Known rows, with every way that one mark hangs from another:
Z232{Z825 Z994{Z671}}: [-2.41  0.84  0.46  2.99  2.21 -1.77 -1.93  1.55  2.04  3.70  1.53  3.68
  1.55 -1.23 -1.28 -1.37 -3.95  2.54]
Z671{Z825{Z232 Z393 Z520}}: [ 0.15 -1.41 -0.73  3.11  1.78 -2.98  3.09 -2.85 -2.42  4.74  0.37 -2.52
  0.75  5.05  2.16  1.78  0.37 -2.13]
Z671{Z825{Z393 Z520{Z994{Z606}}}}: [-1.03 -3.43  0.12 -2.82  3.37 -2.89  2.00 -2.88 -4.45  0.71 -0.82 -0.46
  1.06  3.42  1.24  0.42  0.64 -2.65]
Z520{Z994{Z393 Z606 Z671}}: [ 0.15 -2.51 -1.90 -3.66  0.81 -1.57 -0.07  3.87  1.19 -1.20 -1.74  1.70
  2.39  1.72 -1.04 -0.23 -1.41 -0.51]
Z994{Z520 Z606 Z671{Z825{Z232 Z393}}}: [ 0.38 -1.05 -3.93  0.87 -1.10 -4.20  2.08  1.33  4.77  2.72  0.14 -0.18
  1.33  5.03  1.81  2.74  0.86 -3.47]
Z994{Z393 Z671}: [ 1.21  1.43 -3.53  0.31 -1.40 -1.52  0.75  4.61  0.51  3.31 -0.47  2.44
  2.15  2.09 -1.56 -1.05 -1.76  1.37]
Z520{Z994{Z393}}: [ 0.53 -0.52 -0.91 -0.93  0.18 -1.63  0.17  1.56 -2.86 -0.49 -0.95  0.74
  2.58  1.12  0.09 -1.01 -0.65 -0.30]
Z393{Z994}: [ 1.38 -0.55  1.40 -0.76  1.13  0.11  0.62  0.98  0.35 -1.03  0.23 -0.99
  2.12  0.90 -0.44 -1.17 -1.13 -1.35]
Z825{Z232{Z994{Z606}}}: [-0.70 -3.55  2.35  0.30  0.52 -0.29 -0.04 -2.31  2.63 -2.62 -0.24 -0.95
 -0.85  1.98  0.00  1.85 -1.51 -1.84]
Z671{Z825{Z232{Z994{Z606}} Z393}}: [-0.56 -3.13 -1.76  1.08 -0.76 -2.92  0.41 -3.82  0.11 -0.58  0.38  0.60
 -0.01  4.89  1.40  1.99  0.18 -4.23]
Z232{Z994{Z393 Z606 Z671{Z825}}}: [ 0.23 -0.88 -2.67 -1.63  0.24 -2.82  0.22  1.75  0.43  4.00 -1.66  4.23
  1.11  3.97 -1.56 -1.59 -1.85  0.19]
Z393{Z994{Z520}}: [ 1.90  1.85  2.30  0.10  0.58 -1.68  1.86  1.96  0.82  0.03  0.24 -1.24
  2.89  1.15 -0.16 -1.65 -0.97 -0.95]
Z825{Z232 Z393{Z994{Z671}} Z520}: [ 1.79 -1.23  0.00  2.57  1.77 -1.44  3.41  2.12  1.23  1.80  1.48 -3.02
  3.88  5.27  0.22  0.11 -3.20 -1.33]
Z671{Z825{Z393{Z994} Z520}}: [ 1.51 -0.01  0.07  0.60  2.69 -2.62  3.20 -1.24 -4.78  3.96  0.48 -0.68
  2.80  4.56  0.32 -1.64 -0.93 -1.92]
Z994{Z393}: [ 1.43  1.12 -1.99  0.41 -1.44 -1.41  1.11  1.54 -2.39  2.12 -0.69  1.51
  1.01  1.54 -1.14 -0.53 -0.92 -0.09]
Z520{Z994}: [-0.81 -1.70  0.99 -1.25  1.45 -0.37 -0.95 -0.07 -0.18 -2.25 -0.21 -0.76
  1.59 -0.30  1.19 -0.51  0.25 -0.14]
Z671{Z825{Z520}}: [-0.39 -0.55  1.82  0.08  4.12 -1.63  1.92 -1.74 -2.73  5.75 -1.07 -1.24
 -0.40  2.01  0.57 -0.62  0.20  1.10]
Z232{Z825}: [-1.90  0.13  0.84  1.88  2.21 -1.50 -0.78 -0.08 -0.34  2.98  0.94  1.49
 -0.03 -2.27 -0.33  0.68 -1.15  0.17]

Rows:
[ 0.54 -0.27 -2.62 -0.96  0.14 -1.64 -0.22  4.32  0.31  0.79 -0.69  1.67
  3.71  1.76 -0.40 -1.59 -1.68  1.13]	Z520{Z994{Z393 Z671}}
[-1.20  2.05  1.25  3.58  3.27 -3.34  1.63  2.57 -3.13  8.67  0.44  3.60
  2.33  1.37 -2.97 -2.47 -5.97  3.80]	Z232{Z825{Z520} Z994{Z393 Z671}}
[-0.34 -1.14  0.27  2.90  0.27 -0.48 -0.92  0.87  4.83  0.27  0.81 -0.28
  1.45  2.52  0.30  0.10 -2.50  1.05]	Z825{Z232{Z994{Z671}}}
[ 1.92  2.07  0.80  0.03  0.80 -1.48  1.61  5.07  4.03  1.47  0.35 -0.27
  3.93  1.79 -0.61 -2.20 -2.09  0.45]	Z393{Z994{Z520 Z671}}
[-0.23 -3.34 -1.85  0.29  2.17 -2.82  2.97 -0.74  1.54  4.17 -0.25 -1.35
  0.52  5.70  1.14  2.38 -0.55 -2.33]	Z994{Z606 Z671{Z825{Z232 Z393 Z520}}}
[ 0.67 -3.22 -0.55 -0.42  3.20 -2.87  3.39  1.44  1.56  6.75 -2.37 -1.24
  0.36  5.47 -0.37  1.64 -1.34 -0.78]	Z994{Z393 Z606 Z671{Z825{Z232 Z520}}}
[-0.18 -3.28  1.54 -3.57  4.48 -3.06  2.60 -0.85 -4.60  3.38 -2.98 -0.11
  1.01  3.21 -0.14 -0.42 -0.25 -0.87]	Z671{Z825{Z520{Z994{Z393 Z606}}}}
[ 0.86  0.88 -1.79  0.30  2.63 -2.93  2.70  2.75 -2.07  9.14 -1.56  1.17
  1.88  4.06 -0.79 -1.80 -1.53  2.37]	Z994{Z393 Z671{Z825{Z520}}}
[ 0.20  0.19 -0.90  2.37  1.14 -3.32  1.17  2.28  6.08  5.17 -0.30 -1.57
  1.70  3.22  2.37  1.13  0.82  0.09]	Z994{Z520 Z671{Z825{Z232}}}
[ 1.65  0.21 -1.55 -1.63 -0.19 -4.05  2.83 -0.07 -0.80  0.71  0.16  0.68
  2.53  4.00  0.44 -0.20  0.62 -4.77]	Z671{Z825{Z393{Z994{Z520 Z606}}}}
[ 1.53 -0.14  1.10 -2.50  1.19 -1.42  1.70  4.28  4.91 -0.28 -0.45  0.03
  2.57  1.73 -1.20 -1.03 -1.92 -1.38]	Z393{Z994{Z520 Z606 Z671}}
[-1.91  2.14 -2.99  4.01 -0.60 -2.87 -1.20  1.23 -0.29  3.11  2.97  5.30
  2.50  0.59 -0.94 -1.02 -4.01  0.73]	Z232{Z825{Z393} Z994{Z671}}
[ 0.58  2.11 -2.11  4.76 -3.03 -3.57  1.33  1.62  3.00  0.86  2.30  0.70
  3.19  4.67  0.81 -0.06 -2.31 -0.50]	Z825{Z232{Z994{Z520 Z671}} Z393}
[ 0.48 -1.43 -1.38 -2.35  3.10 -2.88  3.01  2.11 -1.08  7.20 -2.73  1.49
  0.58  4.12 -1.55 -0.52 -1.49  0.59]	Z994{Z393 Z606 Z671{Z825{Z520}}}
[-3.22 -3.84  5.03 -1.78  6.80 -1.64  0.78 -1.69 -2.35  1.50 -0.60 -0.54
 -0.11 -1.93 -0.55  1.00 -2.24 -0.41]	Z232{Z825{Z520{Z994{Z606}}}}
[ 0.52 -2.84  2.23 -3.25  5.71 -0.99  2.46  1.46  1.52  4.10 -1.89 -1.12
  1.62  3.29 -0.79 -1.20 -1.82 -0.57]	Z393{Z994{Z606 Z671{Z825{Z520}}}}
[ 0.90  0.87 -4.47  0.07 -0.22 -2.83  0.58  3.72  0.45  6.31 -1.36  2.75
  2.01  3.25 -0.35 -1.09 -0.38  0.98]	Z994{Z393 Z671{Z825}}
[ 0.23  0.34 -0.20 -1.86 -0.21 -1.56  1.19  3.11  4.50  0.62 -0.76  0.76
  0.58  0.95 -0.81  0.37 -0.76  0.01]	Z994{Z520 Z606 Z671}
[-0.23 -2.28  0.33  1.65  0.82 -1.58  2.48 -0.89  0.87  0.86  1.02 -0.58
  1.06  5.22 -0.56  1.07 -3.61 -1.01]	Z825{Z232{Z994{Z606 Z671}} Z393 Z520}
